Each row was made from one walk, in order. Every step used is in the known rows, and no mark comes twice. Write each row's walk.
(in the rows, 128 means zero)
Known rows
kubirev, susep, nomuk, doket: [149 104 124 156 110 101 107  87 139 122  94 143 136  98 177 162 126 144
 105 111 108 129 122 121  96  78 162  88 148 142 146 166 135  87 168 188
  88 104 158 143 163 160  85  85 180 173 147 145 136 120 127 106 104]
doket, zekat, sovul, bika: [174  68 115 102 153 140  71 150 152 128 169 183 137  41  71 141 122 116
 153 158 109 146 145 122 106 213 108 126 130 139  97  71 120 124  38 132
 119  98 143 108  92 104 143 154  92 121  97  62 101 130 131 107 195]
bika, sovul: [ 93 145  61 171 132 104 159 157 170 135 132 114 120 139  69 103 128 107
 123 163 121 131 147 125 122 149 121 142  76 123  83 145 174 151 164  94
 140 127 136 140  93  70 135 158 133 111 130 154 120 139 107 114 177]
sose, sovul, kubirev, susep, zuko: [109 152 138 157 136 182 121 123 144 114 129 103 158 117 139  98 130 121
 156 104 158 150 103 174 153  81 104 142  80 116 129 148 120 125 120  82
 172 123  63  38 137 143 168 141 129  90 144 139  82 126 124 171 160]
doket, zekat, sovul: [140 113 123 104 124 125 113 152 137 109 171 184 126  70  98 151 132 104
 134 154 104 126 162 169  90 182 114 123 153 111  84 105 126 120  31 109
 132 122 122 120  94  72 172 165 114 130 100  65 109 106 130 132 192]
kubirev, susep, nomuk, doket, tusu: [145 121 108 150 121 137 112  82 117 131  92 125 151  93 221 142 137 167
  75  70 110 118 118  77 118 110 187  63 173 135 160 147 154  67 162 179
 107 129 155 158 158 186  76  87 168 187 149 130 149 117 113 125  84]
viruve, susep: [ 77 143 123 135 150  96 135 132 130 124 139 139 104 105 132 111 155  94
 137 110  97 140 135 120 136 164 134 143 110 149 104 161 124 142 152  97
  97 125 105 104 105 119 124 103 142 109 129 117 136 122 134 145 196]
susep, kubirev: [111 138 157 155 138 103 148 108 145 129 124 111 128 178 123 126 123 117
 183 156  93 138 124 132 110 108  83 150 115  94 131 165 129 154 118  98
 114 163 147 113 115 109 125 163 160  86 115 158 127 125 136 142 143]
razak, sovul, kubirev, susep, zuko: [101 166 144 100 130 174 125 111 117  73 129  82 136 148 119 122 114  94
 135  89 154 133 112 198 152 113  88 134  95 127 147 142 135 134 186  67
 136 107 108  86 183 139 125 139  98  61 132 167  94 109 159 171 117]
sose, sovul: [111 153 123 177 113 136 157 122 170 122 138 134 151 147 135  86 129  97
 154 181  95 137 137 122 114 147 115 166  93  82  81 148 142 170 109 104
 155 145  80  66  65 108 136 143 126 148 161 120 106 137 116 172 196]
kubirev, sovul, razak: [134 142 142 102  83 113 129 139 131  96 142 161 132 151  95 142 118 136
 129 133 171 114 200 175 181 149 110 211 115 102 112  87 111 171 122 112
 145 122 168 148  87 160 131 168 116 151  94 170 113 164 125 146 155]
doket, nomuk, susep, zuko: [ 86 155 157 161 105 119 129 145  81 131 160 115 126 168 142 153 148 153
  63 141 105 153 176 139 140 134 155 181 111  94  96 160 124 158 123  60
  82 142  71 185 111 163 207 199 153 122 149 139 174 169 142 123 126]
zuko, susep, kubirev, sovul: [132 153 166 123 133 115 105 120  93 146 141 140 110 161 105 152 154 116
 184 146 150 108 165 170 169 137 122 165 133 104 133 149 106 141 112 111
 157 192 178 189 101 107 117 148 135 108 120 158 123 171 145 153 113]
razak, sovul, kubirev, susep: [ 92 175 148  97 110 153 152 105 122  88 125 103 121 155 137  99  98  52
 147 114 140 117  97 169 114 127  83 121 121 121 143 121 140 136 184 108
 141 113 125  79 166 123  86 110  82  88 120 137 100 102 141 170 116]
zuko, susep, nomuk: [151 131 116 178 140  80 141 136 110 155 122 119 149 114 136 142 145 107
 137 124 137 162 141 129 133 127 174 131 130 122 112 175 113 111 176 131
 156 174 134 201 109 124 128 110 142 178 157 171 140 157 123 115 126]
doket, nomuk, susep, kubirev, sovul: [ 91 171 217 124  91 113 124 108  67 144 161 151 100 224 148 136 134 147
  91 150 107  88 203 152 126 100 156 200 167  92 138 116 107 164 102 121
 100 167 128 171 103 152 167 209 132 122 110 129 168 172 152 141  73]
zuko, susep, nomuk, doket, zekat, sovul: [195  68 109 106 142 118  71 143 107 145 135 204 120  52 116 196 157 140
  99 132 101 133 156 131  99 152 183  66 155 134 104 160 123  60  64 161
 125 142 127 193 109  92 141 101 129 188 144 102 139 143 141  97 152]
tusu, doket, zekat: [110 105 122  77 140 141 126 157 140 154 135 170  83  82  77 150 153 117
 156 147 124 125 119 123 107 139  75  97  88 102  99 102 150 157  98  77
  96 166 143 140 105  38 153 138 127 130 149  66  80 105 103 135 173]
razak, sovul, kubirev: [ 97 150 133 108 115 130 181 132 129 106 141  94 125 187 120  91  94  72
 135 149 120 126 105 144 114 142  72 153  95 110 134 131 151 174 177  81
 135 142  91  77 115 116 104 135  83  84 127 152 124  97 156 172 146]
bika, sovul, razak: [100 151  71 141 122 120 156 162 169  94 112 119 138 150  54 106 124 121
 133 143 146 142 160 139 157 138 106 160  64 120  60 136 159 156 159  76
 147  98 152 152  83 105 137 169 104 133 105 193 118 167  91 111 179]
susep, nomuk, doket, tusu, sovul: [178 112  93 152 135 126 163 112 131 131  94  81 174 135 184 128 131 191
  74 123 105 122 124  49 149 143 187  93 165 156 144 141 130 113 168 184
 118 129 129 158 133 161  76  97 138 194 165 146 184 124 106  94  71]
viruve, sovul, kubirev: [ 77 136  55 114 141 137 154 152 128 167 155 127 121 165  97  92 124 124
 121 111 128 149 101 110 142 127  70 171  78 134 127 128 159 147 137  87
 155 149 109  82  82 124 161  96 138  96 124  97 156 125 140 130 148]
kubirev, sovul: [127 140 136 134 100 101 133 136 134 132 161 147 107 143 115 143 125 119
 124 149 148 113 180 164 136 163 131 193 134 101 126 105 128 170 128 132
 125 141 155 133  91 127 129 160 140 142 120 121 120 137 135 146 147]
susep, nomuk, doket: [153  86 111 165 114  82 143 113 147 145 104 131 126 128 150 164 122 157
  91 136  83 143 137  98  98 103 148 122 124 126 137 180 149 118 161 157
  83 132 126 129 113 145  98 106 178 169 153 167 153 121 135 105 128]
tusu, sovul: [146 155 110 151 115 104 173 144 153 105 135  95 158 138 113 105 123 118
 154 181 135 139 125 116 131 172 114 149 122 136  96 128 107 162 139 133
 137 117 146 141 126  96 112 131 113 130 136 134 134 126 111 113 135]
doket, zekat, sovul, kubirev, susep: [140 116 138  81 139 151 100 151 124 111 160 175 123  54 111 131 117  91
 152  98 159 125 114 184  97 126  95  96 161 134 132  88 113  77  44 132
 158  98 124  96 153  90 168 131  92 108  79  58  90  88 126 136 154]
sose, sovul, kubirev: [106 138 124 162 122 150 176 144 163 145 133 120 143 159 134  74 107  99
 150 161 115 145  96 120 117 110  82 173  78  96 119 137 141 167 110  91
 175 156  53  32  72 115 144 131 124 119 140 120 104 117 120 163 182]
tusu, sovul, kubirev, susep, zuko: [146 147 125 129 149 145 134 149 131  89 123  68 159 114 114 118 119 139
 156 111 190 143  92 168 179 113 109 126 106 167 141 126  82 117 152 116
 163  86 127 114 199 136 144 132 118  77 119 151 111 119 120 115  92]
susep, nomuk, doket, zekat, sovul: [187  60 117 114 128 119  91 124 138 125 140 196 125  68 124 190 139 160
  80 134  88 128 168 137  77 132 157  89 167 138 112 145 135  83  70 172
  96 112 111 121 108 106 143 130 140 175 128  97 138 102 147  88 150]
zekat, sovul, kubirev, susep: [117 120 144 106 130 104 119 127 143 112 134 144 127  99 140 123 114  91
 153 102 153 113  96 174 101 114 109 117 157 131 138 114 119  98  83 120
 172  84 119  94 159 132 153 117 105 119  85 114 113 110 133 130 126]
bika, sovul, kubirev, susep: [ 89 155  74 142 145 125 148 151 157 134 117 102 118 124  84  91 122  89
 142 112 168 125  97 146 121  91 110 113  85 145 116 130 159 104 175 112
 166 105 144 111 146  90 130 127 115  91 109 140  97 124 103 119 137]
tusu, sovul, zekat: [121 131 104 150 128 141 136 168 138 122 147 101 128 115  98  90 124 105
 179 206 131 151 115 106 128 211 115 145 110 134 100 126 102 199 145 164
 132 125 131 126 145 107 129 110 145 106 150 119 119 121 138 116 145]
doket, tusu, sovul, kubirev, susep, zuko: [141 158 116 130 163 183 144 138 103  99 116  46 179 114 156 104 125 169
 130  69 191 132  84 128 205 135 126 104 133 154 154 104 103 101 146 105
 167 112 121 129 192 163 141 126 108  93 128 133 136 119 104 131  71]
kubirev, susep: [106 153 130 148 112 112 130 116 142 108 128 130 138 104 141 128 123  91
 162 130 133 133 122 145 105 135 118 121 130 109 116 134 124 122 138 127
 127 111 166 139 145 122 114 126 147 122 119 120 108 117 110 152 143]
razak, sovul, bika: [125 117 120 117 128 138 123 105 149  95 130 111 141 146 102  96 102  74
 146 168  95 138 130 110 125 207 105 152  91 125 115 103 155 188 182 105
 105 112 143 101 101 134  61 131  78 111 138 143 110 134 149 144 165]
nomuk, susep: [ 93 165 148 152  80 103 140 143 125 147 141 128  99 168 133 128 125 123
 141 160  93 140 129  96 120 144 140 159 107  88 110 135 149 167  91  93
  97 157 108 156  88 120 144 142 143 116 139  96 123 163 121 157 177]
doket, nomuk, susep, kubirev: [ 79 166 189 148 110 111 154 112  85 148 136 125 121 219 156 128 129 129
 113 161  74 132 151 111  99  95 132 166 146  96 116 152 118 149 105  99
  86 164 101 172 108 139 167 186 147 106 115 139 177 162 141 129 101]
sose, sovul, kubirev, susep, nomuk: [135 145 150 179 140 139 156 101 146 133 109 111 170 134 168  79 117 107
 141  99 148 137 109 151 112  40 137 126 133 145 141 135 114 107 158 163
 184 134  77  41 133 159 145 107 115 163 157 145  96 110 104 152 131]

Write each row's walk
[122 150 175 133 122 106 128 108 128 132 144 133 108 184 112 140 128 135
 160 151 131 100 171 170 138 114 102 186 141 106 144 126 112 168 116 120
 119 163 166 121 101 123 126 178 149  95 106 155 120 132 148 150 119] | susep, kubirev, sovul
[ 90 170 183 150 100 118 134 115 119 142 124 117 103 214 128 132 125 135
 180 161  64 132 121 102 126  98 122 148 123  87 124 156 140 161  76  87
  93 178 124 144 101 115 143 157 160  72 126 128 125 161 137 154 151] | nomuk, susep, kubirev
[ 96 135  61 158 148 118 177 179 169 158 134 100 110 156  65  88 120 101
 125 141 142 146 107 123 125 118  88 151  61 134 118 141 169 143 169  88
 156 135 114 102  99  79 137 152 117  90 116 157 121 126 114 113 161] | bika, sovul, kubirev
[149  72 114 129 144  94  94 129 170 123 139 148 141  85 100 129 115 112
 155 151 110 139 129 112 117 203 120 150 137 131 112  86 131 144  78 123
 127  89 134 110  98 138 123 140 101 132 103 124 123 147 136 105 162] | zekat, sovul, bika
[189 124  79 145 144 134 142 127  96 146  92  90 171 113 178 134 154 168
  92 124 126 135 116  41 172 167 213  73 157 156 132 155 123  83 164 177
 146 158 142 234 129 146  72  68 128 201 182 148 185 157 102  95  68] | zuko, susep, nomuk, doket, tusu, sovul
[177 107 148 108 149 130 107 129 120 121 150 168 139  63 126 138 129 116
 119  71 167 130 131 190  95  82 139  82 187 162 136  95 102  51  88 172
 159  98 112  88 164 118 181 127  95 150  97  93 103  82 125 111 119] | doket, zekat, sovul, kubirev, susep, nomuk
[ 98 131 165 135 128 146  89 124 121 149 155 140  81 158 100 127 142 122
 184 169 130 120 163 168 133 154 102 170 122  97 148 128 112 204 120 152
 121 175 149 105 116 130 140 157 176  73 116 140 103 135 178 146 132] | susep, kubirev, sovul, zekat
[115 148 129 153 124 132  97 121 134  92 129 109 143  95 131 150 141 127
 150 105 141 148 137 177 148 130 124 129 106 117 115 151 119 124 140  89
 119 106 149 140 161 143 156 152 161  98 132 149  98 127 127 140 141] | kubirev, susep, zuko
[ 76 156 198 126 101 160  82 134  91 169 154 145  53 190 109 127 145 137
 180 177 111 112 160 138 154 148 138 173 121  88 141 119 118 208  76 144
 100 190 136 131 117 139 150 152 176  63 134 104 101 176 178 161 138] | nomuk, susep, kubirev, sovul, zekat
[182  87  95 136 133 137  94 147  97 162 131 175 119  65 122 181 154 138
 101 139  98 163 143 102 116 138 162  75 114 132 108 176 130  78 119 156
 106 182 146 203 103  94 110  92 152 175 157 107 138 139 134 109 151] | zuko, susep, nomuk, doket, zekat
[128 158 157 122 129 135 162  92 118  97 108  93 140 165 154 105 101  81
 121  75 153 118 111 168 113  71 127 113 151 151 156 129 132 118 229 146
 148 119 113  80 178 144 104 100  84 130 136 171 109  91 136 149  85] | razak, sovul, kubirev, susep, nomuk
[ 64 129 151 101 127 119 118 145 101 149 124 130  82 159 122 165 167 159
  79 130 116 124 143 124 140 109 138 148  98 102 112 142 143 172 121  24
  75 145  71 194 120 128 210 189 142 140 180 143 152 174 126 111 100] | tusu, doket, nomuk, susep, zuko
[ 79 158  70 102 138 157 126 130 121 145 146 126 127 135 114  88 124 113
 138  78 148 134  94 130 143 106  86 132 105 155 133 120 143 112 142 115
 164 123 135  91 135 133 143  70 131  94 112  88 136 120 124 133 128] | viruve, sovul, kubirev, susep
[148 112 131  78 114 142 112 153 135  74 152 204 145  90  71 149 127 126
 147 138 136 129 181 180 130 169  98 146 133 102  73  96 118 127  30  99
 142  88 136 131  92 107 179 169  88 143  80 109 104 136 123 132 197] | doket, zekat, sovul, razak
[119 136  97 148 142 172 139 160 113 134 133  85 150 113 148  74 142 126
 148 171 127 138 109  68 153 233 130 115 132 119 111 104 117 184 146 157
 144 150 127 140 133 130 113 108 133 120 150  99 137 126 121 133 121] | doket, tusu, sovul, zekat
[126 115 129 101 109  91 131 133 150  69 125 161 148 129 100 141 113 114
 144 142 129 127 166 164 139 155 113 167 143  94  86 118 121 144  70  91
 152  74 135 127  97 145 168 160  95 154  86 175 128 154 121 130 171] | zekat, sovul, razak
[142 157  95 146 127 134 181 140 121 109 125  72 172 139 152  89 129 140
 125 147 133 126 115  77 156 199 139 132 142 124 112  94 125 149 138 131
 146 136 139 158 115 125 103 130 110 140 135 115 160 125  97 133 111] | doket, tusu, sovul
[133 134 201 121 116 136  69 110 116 166 138 135  91 183  97 134 117 163
 167 151 112 109 154  98 171 133 142 188 126 127 156  83 119 176  76 130
  96 158 168 130  94 156 107 161 124  80 111 109 109 192 146 145 134] | nomuk, susep, kubirev, sovul, bika
[181 108 116 130 130 118 142 116 141 119  88  95 149 130 157 130 106 155
 114 115 160 129  82 108 130  61 147  82 147 191 165 140 100  82 185 211
 137  82 139 118 199 150  79  67 130 152 130 154 148 107 121  84  58] | tusu, sovul, kubirev, susep, nomuk, doket
[157  76 130 109 138  98 105 101 142 124 102 149 124 102 165 161 115 146
 102  81 132 112 106 138  90  63 151  82 180 156 168 144 132  60 113 175
 134  76 107  98 175 164 125  85 134 162 111 150 140 104 144  97  86] | zekat, sovul, kubirev, susep, nomuk, doket
[138 165 118 119 141 158 171 137 112 118 111  66 169 122 169  74 117 133
 137  97 179 118  70  94 164 142 116 100 154 147 153  80 113 103 140 148
 175 114 136 131 174 142 100  94  91 116 116 101 143 107  89 140  81] | doket, tusu, sovul, kubirev, susep
[ 78 107 126 103 137  93 162 135 127 150 122 141 105 129 126 138 142 109
  95 150 126 115 128 127  85 121 100 140 116 103 107 124 137 170 163  75
  97 134 113 170 118 104 160 157 129 175 152 147 153 124 116 107  92] | tusu, doket, nomuk
[100 124 129 136 108 135 100 156 119 152 173 154  83 110 105 119 135 105
 151 173 142 126 167 156 134 199 120 186 116  98 125 100 121 209 139 161
 122 154 142 121 107 134 142 134 167 117 134 107 105 133 167 148 153] | kubirev, sovul, zekat
[105 176 205 129  87 117 108 112 108 141 141 138  83 221 118 142 138 150
 149 151 109  98 170 142 157 110 153 187 141  96 139 120 123 169  72 117
 106 180 145 146  99 124 143 181 145  86 120 119 119 169 145 165 127] | nomuk, susep, kubirev, sovul
[140 151 129 126 122 128 160 139 142 109 122  87 151 128 126  89 102 106
 164 135 177 131  78 139 141 117 106 125 133 161 136 103  88 115 146 151
 165  91 148 112 192 116 111  98 100 105 107 117 115 107 103 122 102] | tusu, sovul, kubirev, susep
[169 147 121 143 154 143 173 117 105 125  98  52 190 125 190  79 122 147
 110  60 189 126  86  99 159  97 161  95 187 182 168  89  94  84 193 189
 177 124 131 129 186 173 110  90  98 160 131 135 151 100  83 111  43] | doket, tusu, sovul, kubirev, susep, nomuk
[116 132 136 142 140 141 118 137 127 116 129  96 136 106 127 141 120 128
 147  81 172 157  99 174 152  88  85 136  93 124 149 146 116 112 144  71
 139 117 115 101 171 153 162 137 151  70 113 152 105 117 131 140 126] | sovul, kubirev, susep, zuko
[125 109  72 151 148 120 133 125 156 150  88 114 115 120 113 127 119 142
  82  85 145 122  98 118 114  38 159  70 102 179 151 166 170  76 203 169
 137  99 133 118 163 119  97  87 145 137 136 169 131 117 113  81  96] | bika, sovul, kubirev, susep, nomuk, doket
[134 125 140 103 117 140 138  83 123 100  92 113 124 151 165 134 102 110
  95  91 118 116 102 139 103  72 133  89 133 154 175 159 152  98 218 160
 109 101 114  83 182 157  58  74 111 137 147 167 127  93 155 142  88] | razak, sovul, kubirev, susep, nomuk, doket
[158 110 165 118 161 129  64 125 106 160 136 140 120 128  80 142 138 125
 189 154 150 131 148 122 184 165 124 167 118 137 153 107  97 140 117 128
 143 177 200 178 100 138  81 144 114 107 116 160 109 188 153 130 118] | zuko, susep, kubirev, sovul, bika
[212  16 106 112 157 132  54 122 153 143 137 195 129  37 102 178 127 168
  89 135  86 140 151  95  97 156 157  93 146 167 129 104 130  85  70 182
  82  94 138 111 108 146 111 117 123 172 123  94 132 126 144  75 158] | susep, nomuk, doket, zekat, sovul, bika
[177 137 109 141 133 138 132  88 123 109  84  92 177 111 201 126 132 184
  86  95 129 108 107  69 149 123 199  60 189 169 152 125 124  70 181 208
 116  98 166 165 185 168  64  74 132 193 155 134 167 122  96 104  51] | kubirev, susep, nomuk, doket, tusu, sovul
[182  95  96 136 153 135 176 131 126 156  92  68 168 151 182 115 115 196
  73 106 133 130  83  43 156 109 157  98 149 168 174 128 130 103 171 168
 133 135 101 126 141 169  83  83 126 162 151 150 190 103 118  87  58] | susep, nomuk, doket, tusu, sovul, kubirev
[112 110  85 136 113 142 145 114 129 144 116 132 128 125 177 141 127 161
  93 131  70 125 110  50 122 177 130 107 114  86 135 147 182 133 119 106
  88 150 133 157  98 148  70 113 163 144 136 108 160 129 126 141 138] | nomuk, doket, tusu
[182  91 134 105 127 133  60  97 138  98 131 202 125  38 139 185 137 149
  97  99 111 111 153 159  78 110 168  51 189 152 122 136 117  45  71 194
 102  82 145 130 158 118 134 111 136 179 119  85 119  97 131 100 122] | kubirev, susep, nomuk, doket, zekat, sovul
[182  46 113 101 143 125 111 141 137 147 141 182 119  85 122 175 122 159
  78 116 112 138 127 132  86  93 131  90 153 147 151 135 134  72  65 158
 120 124  83  90 117 113 154 120 130 152 107 104 141  92 154  91 139] | susep, nomuk, doket, zekat, sovul, kubirev
[ 59 136 152  92 108 105 149 142 100 168 124 143  74 168 135 141 149 127
  91 157 104 108 130  91 100 113 137 144 119 101 107 120 151 174 123  67
  83 145  87 195 108 110 173 158 123 163 163 106 154 156 106 124 105] | tusu, doket, nomuk, susep
[150 121 103 130 172 126 138  99 111 124  90  88 146 100 192 105 165 187
  63  66  97 114 125  42 173 161 209  80 165 203 137 155 117  88 184 178
  96 113  98 128 144 166  69  63 130 168 168 129 194 118 118  98 104] | viruve, susep, nomuk, doket, tusu, sovul
[165  89 125 111 126 158 110 131 118 150 120 163 126  64 151 157 123 146
  96  92 135 140 104 132  98  55 120  68 127 160 160 144 129  58 130 178
 102 128 138 108 164 132 116  84 152 135 116  96 115  87 129 111 127] | sovul, kubirev, susep, nomuk, doket, zekat
[139  86 122  65 122 159  81 133 131 121 145 205 108  48 124 167 121 127
 124 116 124 113 103 148  89 123 101  64 147 134 143 115 138  67  31 142
 123  87 124 101 160  98 129  99 116 112  84  50 104  92 138 121 151] | nomuk, doket, zekat, sovul, kubirev, susep
[107 140 130 135 122 124 143 139 135 128 129 117 127 115 138 114 112  92
 157 111 154 143  83 141 111  96  82 129 118 126 145 119 130 115 142 118
 149 121 132 108 156 137 125 107 130 102 102 123 106 104 120 141 133] | sovul, kubirev, susep
[ 65 160 216  68 117 115 115 110  83 169 130 151  56 215 119 155 156 159
 106 140 132  62 169 142 139  79 140 165 156 105 146 102 126 180 100  87
  83 168 126 182 116 113 173 191 123 134 146 135 149 173 135 134  56] | tusu, doket, nomuk, susep, kubirev, sovul
